Every row comes from one small tree of marks. The marks that hang from a mark follow it in brackets, in alphabetical order. Every link used is in the known rows. Which tree was each row made from?
Known rows
E(Y(F(K X))): [ 1.052, -2.021,  1.953, -1.905, -3.250,  1.413,  0.887, -1.078,  0.231,
  0.108,  0.156, -0.935, -3.785, -2.018,  1.166, -1.225,  1.147, -0.957,
 -0.870,  1.064, -2.366]
Y(F(V) X): [ 1.601, -1.139,  3.187,  2.816, -2.264, -0.537, -1.772, -0.502,  0.309,
 -3.100, -1.929, -0.031, -1.095, -0.185,  2.470, -1.844, -0.667, -0.340,
 -5.399, -1.556,  0.232]
J(K(F(E X) L)): [ 0.911, -0.102, -8.231, -3.440,  3.127,  4.076, -4.548,  3.810, -2.134,
  0.085,  0.606,  0.209,  4.572,  0.314, -2.382,  1.409,  1.596, -1.956,
 -0.193,  0.021,  1.996]
K(L): [-1.455,  0.047, -1.968, -0.728,  2.088,  2.432, -1.866,  2.765,  1.692,
  1.131, -1.270, -1.159,  1.899,  3.131, -2.519, -0.527,  2.483, -4.144,
  1.313, -4.499, -0.397]
Y(F(K) X(V)): [ 2.318, -0.499,  2.162,  1.425, -0.711,  1.016,  0.112,  1.007,  0.332,
 -1.095, -2.053, -1.368, -1.251, -2.974,  2.185,  1.351,  1.574, -0.723,
 -4.159, -0.859,  4.490]
E(Y(F(K V) X)): [ 2.075, -0.131,  5.768,  0.726, -2.923, -0.547,  0.890, -0.910, -1.803,
 -2.302,  0.727, -2.472, -2.999, -0.833,  1.102, -1.640,  0.506,  0.269,
 -0.806, -1.716, -1.484]
F(E L V): [-0.409,  2.410,  2.855,  1.206, -1.302, -3.390,  3.054, -1.728,  1.701,
  1.671, -1.456, -0.009,  1.485,  1.166, -1.187, -2.675, -1.206,  2.917,
  1.598,  1.930, -2.865]
J(K(F(X) L)): [ 1.451, -0.395, -8.268, -3.335,  4.197,  5.382, -3.986,  3.701, -2.127,
 -0.935,  0.384, -0.434,  3.412,  1.731, -1.878,  1.597,  1.759, -3.759,
 -1.550, -1.952,  0.978]
E(Y(F(V))): [ 0.413, -1.365,  2.810, -1.054, -3.359, -0.731,  2.505, -2.239,  1.613,
 -0.151, -1.050, -1.531, -2.115, -0.311,  1.066, -4.055,  0.381,  1.314,
 -2.096, -0.589, -4.947]
E(Y(F)): [ 0.091, -2.122,  1.463, -1.922, -3.712,  1.478,  1.206, -1.766,  2.903,
 -0.323, -0.841, -0.723, -2.310, -0.430,  0.367, -3.376,  1.664, -0.445,
 -2.162, -0.656, -4.125]
Y(F(E K)): [-0.183, -0.323,  1.078,  0.203, -2.987,  3.753,  0.062, -0.960,  1.095,
  1.291, -2.440,  0.333, -0.089, -4.045, -0.949, -4.070,  1.725,  1.200,
 -1.502,  4.492,  2.338]
K(F(V) J L): [-3.774,  1.076, -3.940,  1.656,  4.037, -1.266, -1.600,  2.224, -0.744,
 -0.137,  2.164,  1.848,  1.784,  3.568,  0.258,  0.046, -1.701, -0.764,
  1.485, -3.903,  2.354]
V(X): [ 2.429, -2.198, -0.372, -0.810,  1.789,  3.468, -2.001, -1.435, -1.221,
 -2.628, -2.234, -1.255, -0.018, -0.338,  0.620,  2.410,  0.599, -2.320,
 -3.180, -1.310, -1.840]
J(K(F(E(Y)))): [ 1.672,  0.022, -5.526, -4.052,  0.397,  3.696, -1.178,  1.453, -0.768,
 -1.080, -0.641, -0.373,  2.542, -0.387, -2.579, -0.815,  2.738,  1.681,
 -0.908,  1.046, -2.328]
Y(F(E L) X): [ 0.707, -0.319,  2.841,  2.583, -3.848,  1.315, -2.653, -1.375,  2.674,
 -2.553,  0.341,  1.794, -0.005, -0.918,  1.316, -1.882, -0.586, -1.744,
 -2.847,  0.623,  3.008]
Y(F X(V)): [ 1.655, -2.006,  0.488,  1.191, -1.498, -0.726, -0.864,  0.862,  2.768,
 -1.479, -2.835,  0.023, -0.404, -1.720,  3.177,  1.114,  0.925, -0.805,
 -6.044, -2.295,  2.527]
E(Y(X)): [ 1.108, -1.369,  2.660, -1.184, -2.201, -1.344, -0.645,  1.164,  0.852,
 -2.332,  0.130, -1.462, -2.354,  1.928, -0.188,  1.771,  2.620, -1.260,
  0.456, -4.435, -4.437]
J(K): [ 1.850, -1.820, -3.273, -2.476,  3.072,  4.318, -0.689,  1.365, -0.409,
 -1.610, -3.360, -1.899,  1.392,  2.053, -3.760,  0.130,  2.926,  0.132,
 -1.819, -1.953, -4.042]
F(E K(J L) V): [-3.350,  1.580,  2.643,  2.283,  3.247, -3.464,  0.355,  1.314, -3.540,
  2.690,  0.674, -1.037,  1.517,  0.283, -3.256,  0.035, -0.439,  3.596,
  7.007, -0.740,  2.664]
J(K(F)): [ 2.179, -0.161, -6.563, -3.029,  2.689,  5.807, -1.278,  2.026, -0.634,
 -2.064, -2.019, -0.389,  2.320,  0.994, -2.460, -0.425,  2.707, -0.373,
 -3.597, -0.240, -1.875]
F(X): [ 0.093, -2.866, -2.078, -1.410, -0.361, -0.790, -1.318,  1.581,  1.647,
  0.582, -2.835,  1.102, -1.888,  0.376,  0.872,  2.929,  1.278, -1.826,
 -1.978,  0.145, -3.309]

Write each row's tree
[ 1.336,  3.793,  4.944,  2.205,  1.359,  0.645,  5.033, -1.322, -1.330,
  0.351, -0.782, -2.669, -1.067,  1.860, -1.910, -1.976, -0.533,  0.320,
  1.678,  0.494, -1.861] -> F(K L V)
[ 1.447,  1.141,  4.458,  3.108, -3.048,  3.033, -1.658, -1.142,  0.028,
 -2.197,  1.112,  0.431, -0.473, -2.039,  0.312, -1.689, -0.079, -1.736,
 -0.928,  1.837,  5.048] -> Y(F(E K L) X)
[ 1.542, -0.685,  4.070,  0.328, -3.884,  0.915, -0.059, -1.770,  2.017,
 -3.196,  1.976, -0.655, -2.763,  1.370,  1.504, -1.519,  0.237, -2.682,
 -1.636, -2.727, -1.949] -> E(Y(F(L) X))
[-0.128, -0.405, -1.452, -1.125, -0.904, -5.149,  1.764,  0.323,  3.534,
  4.057, -1.396,  1.327,  0.501, -1.385,  1.717,  3.730, -0.622,  0.626,
  0.653,  2.419, -0.054] -> F(E L X(V))
[-2.670,  1.342,  3.149,  2.202,  0.970,  0.085,  1.673, -1.087, -0.010,
  0.918,  1.648,  1.079, -0.708,  0.477, -3.021,  0.281, -0.386,  1.615,
  5.687,  1.621,  1.883] -> F(E K(J) L)
[ 0.401,  4.131,  4.855,  1.758, -0.420, -1.327,  4.127, -1.462, -1.260,
  2.025, -0.532, -1.754,  0.768, -0.509, -2.423, -2.317, -0.427,  3.087,
  4.043,  3.482, -0.227] -> F(E K L V)
[-0.309, -2.354, -1.475, -3.872, -2.386, -7.510,  1.189,  1.438,  2.236,
  4.444, -1.752,  0.153, -0.683, -3.100,  1.947,  4.375,  1.687,  3.030,
  1.471,  1.614, -2.724] -> F(E(Y) X(V))
[-0.213, -0.491,  1.261, -1.787, -3.443, -3.447,  0.312, -1.026,  2.182,
  1.770,  1.709,  1.236, -1.588,  0.105,  0.674,  1.537, -0.421, -0.484,
  2.965,  2.082, -3.338] -> F(E(Y) L X)
[-1.528,  0.158,  3.537,  2.454,  3.068, -2.427,  2.905, -0.014, -2.708,
  0.208, -1.471, -1.252, -2.222,  1.185, -1.677,  0.430, -0.445,  3.656,
  2.606, -1.032, -1.369] -> F(K(J) V)
[ 0.949,  1.314,  5.766,  3.982,  4.581,  0.172,  2.686, -3.893, -5.107,
 -2.650,  2.289, -2.029, -1.718,  1.618, -0.153,  2.047, -3.897,  0.533,
  2.204, -1.056,  0.672] -> F(K(J) L V(X))
[-1.283,  2.082,  0.241, -0.553,  0.914,  2.197, -0.962,  2.800, -1.275,
  2.913, -0.777, -1.685,  2.374, -1.081, -4.226, -0.475,  3.311, -0.625,
  5.277,  0.746,  3.028] -> F(E K(L))
[ 0.675,  0.499,  3.425, -1.405, -2.126, -5.892,  1.986,  0.336, -3.769,
  3.058, -0.119, -1.699, -2.019, -3.038,  0.136,  1.533,  0.169,  4.302,
  4.336,  3.829, -2.615] -> F(E(Y) K V X)
[-1.676,  0.893,  3.168,  2.653,  2.588,  2.182,  2.513, -1.063,  0.254,
 -0.605,  1.484, -0.084, -2.600,  2.723, -2.531,  0.768, -0.381, -1.000,
  3.454, -1.352,  0.380] -> F(K(J) L)
[-1.716,  2.327, -6.086, -1.684, -0.019,  2.669, -3.230,  3.512,  1.450,
  1.911,  0.369,  1.477,  4.400,  0.075, -1.228, -1.454,  2.134, -2.508,
  0.932,  0.374,  3.424] -> K(F(E) L)
[-4.586,  1.408, -3.837,  1.380,  2.652, -2.899, -2.230,  2.248, -0.800,
  1.231,  2.304,  2.548,  3.290,  1.544, -0.238, -0.331, -1.683,  1.496,
  3.173, -1.609,  3.515] -> K(F(E V) J L)
[-2.213, -0.717, -4.812,  0.445,  1.976, -3.049,  0.721,  0.579,  2.496,
  0.365,  1.938,  4.174, -1.427,  1.312,  3.647,  4.566, -2.674, -0.606,
 -1.519, -0.412,  1.797] -> K(F(L X(V)) J)
[ 2.116, -0.692,  4.116, -0.077, -2.370,  0.743,  2.256, -4.748,  0.093,
 -1.998,  1.274, -2.070, -1.909,  0.173,  1.893, -3.168, -1.948, -0.632,
 -2.284, -0.802, -3.567] -> E(Y(F(L V(X))))
[-3.600,  0.468,  2.191, -0.293,  1.208, -1.338, -0.505,  1.649, -2.092,
  2.214,  3.042, -1.141, -0.034,  0.212, -3.789,  0.906,  1.586,  1.428,
  8.870, -1.844,  1.858] -> F(E(Y) K(J L))
[ 2.630,  0.988,  3.451,  2.551, -0.733,  1.615,  1.445, -0.583,  1.014,
 -1.375, -0.141, -1.196, -1.099, -1.594,  2.016,  0.858,  0.015, -2.274,
 -3.372, -1.062,  5.072] -> Y(F(K L) X(V))
[-0.059, -1.485,  1.575, -2.034, -3.060, -7.786,  0.919,  0.095, -0.561,
  2.631, -1.029,  0.027, -1.277, -1.581,  1.425,  1.160, -0.644,  4.231,
  2.121,  2.448, -5.111] -> F(E(Y) V X)
[-2.466,  1.308,  4.685,  0.997, -0.606, -1.324,  2.653, -1.765, -0.386,
  0.938,  3.602, -0.049, -2.032,  0.596, -2.836,  0.043, -0.168,  2.114,
  7.546,  0.647, -0.186] -> F(E(Y) K(J) L)
[ 1.210,  0.649,  4.567,  3.517, -3.519, -1.681, -1.077, -2.096,  1.043,
 -2.097,  0.043,  0.797,  0.192, -0.551,  1.871, -2.690, -2.226,  0.348,
 -2.865,  0.842,  1.997] -> Y(F(E L V) X)
[-2.011,  0.404, -3.559,  1.661,  5.211,  0.175, -3.114,  0.514, -3.501,
 -2.022,  3.139,  1.083,  2.323,  2.481,  1.486,  1.984, -3.109, -1.653,
  0.264, -4.071,  3.518] -> K(F(V(X)) J L)
[-3.461, -1.138, -7.257, -0.309,  4.122, -2.557, -2.655,  3.945,  0.738,
  1.607,  2.315,  3.033,  1.072,  1.536,  2.577,  5.191, -1.317, -2.535,
  0.626, -3.487,  4.577] -> K(F(X(V)) J L)
[-3.315, -0.844, -4.197,  0.746, -0.202, -2.214, -1.957,  0.010,  1.751,
  0.119,  2.935,  5.781, -0.642,  0.392,  2.198,  2.647, -2.738,  0.146,
  0.611,  2.479,  1.946] -> K(F(E L X) J)
[ 1.606,  1.386, -6.148, -2.050,  4.644,  4.514, -1.630,  2.936, -2.744,
 -1.170, -0.474, -2.005,  4.422,  2.470, -2.831, -1.069,  1.211, -1.171,
 -1.174, -2.671,  0.006] -> J(K(F(V) L))
[ 0.413, -3.289,  0.719, -2.205, -3.737,  0.112,  0.151, -1.214,  2.215,
  0.023, -0.207,  0.078, -3.161, -0.887,  1.920, -1.430,  0.657, -1.189,
 -2.335,  0.138, -3.808] -> E(Y(F(X)))
[ 1.980,  1.446,  4.942,  0.057, -1.282, -3.265,  2.305, -4.510, -2.104,
 -0.728,  1.648, -2.129,  0.570, -0.222,  0.573, -0.462, -2.826,  2.128,
  2.108,  0.793, -3.447] -> F(E(Y) L V(X))
[ 2.374, -1.255, -7.345, -3.388,  2.459,  4.426, -2.334,  2.255, -1.267,
 -1.727, -1.564,  0.368,  1.403,  0.409, -0.946,  1.572,  1.761, -1.054,
 -3.939,  0.708, -1.659] -> J(K(F(X)))
[-2.854, -0.931,  0.703,  1.678,  0.026,  2.611, -1.938, -0.267,  0.057,
  1.277,  0.396,  0.909,  0.725, -1.869, -1.447, -2.712,  0.184,  0.345,
  1.642,  1.090,  5.261] -> Y(F(E K(J L)))
[ 1.694,  1.195, -5.492, -2.407,  1.520,  5.041, -0.894,  0.771,  0.010,
 -1.197, -0.342,  0.333,  3.358,  0.829, -2.891, -1.200,  1.374,  0.023,
 -1.586,  1.565, -0.539] -> J(K(F(E L)))
[ 0.186,  0.762, -3.087, -2.387, -3.195, -4.172,  0.030,  0.969, -0.315,
  1.477,  0.070,  1.749,  0.101, -2.056,  2.741,  0.218, -0.280,  2.531,
 -0.811,  3.874, -2.277] -> K(F(E(Y) V X))
[-0.997, -3.235,  0.496,  1.302, -0.205,  1.921, -1.171, -0.893, -0.120,
 -0.239, -0.425,  1.806, -3.493, -2.054,  1.571,  0.207, -0.919, -0.656,
 -2.261,  1.878,  2.140] -> Y(F(K(J) X))
[ 1.840,  1.185,  0.637, -0.234,  1.433, -0.863,  3.724,  0.617,  0.545,
  2.593, -0.619, -1.294, -2.031, -0.574,  0.961,  4.519,  0.135, -1.926,
  0.652,  1.041,  1.072] -> F(K L X(V))
[-3.266,  1.728, -1.417,  2.128,  0.527, -3.230,  1.043, -1.256,  1.134,
 -0.113,  1.916,  3.775,  0.978,  1.406,  0.907, -0.837, -3.156,  3.251,
  1.135,  1.697,  0.900] -> K(F(E L V) J)
[ 0.682,  0.176,  2.732,  2.011, -1.744,  1.548,  2.475, -3.335,  2.849,
 -0.495, -1.660,  0.094, -0.788,  0.735,  1.187, -5.442, -1.977, -0.298,
 -4.463,  1.036, -1.521] -> Y(F(L V))
[ 1.825,  1.468,  3.203,  1.337,  0.304, -1.814,  1.097, -3.854, -1.604,
 -0.544, -0.268, -0.944,  2.013, -0.191,  0.368, -0.322, -2.748,  1.686,
  0.437,  1.787, -1.426] -> F(E L V(X))
[-0.278,  0.875, -7.718, -2.411,  1.931,  0.216, -1.936,  4.423,  1.244,
  2.503, -0.042,  1.031,  2.508,  0.057,  2.186,  3.135,  1.029, -4.335,
 -1.627, -1.447,  3.426] -> K(F(X(V)) L)
[ 2.030, -1.901,  1.521,  1.107, -0.601,  2.089, -0.171, -3.501, -0.554,
 -1.899, -2.613, -0.817, -0.293, -1.889,  2.518, -2.933, -1.783,  0.109,
 -6.322,  0.913, -0.692] -> Y(F(V(X)))
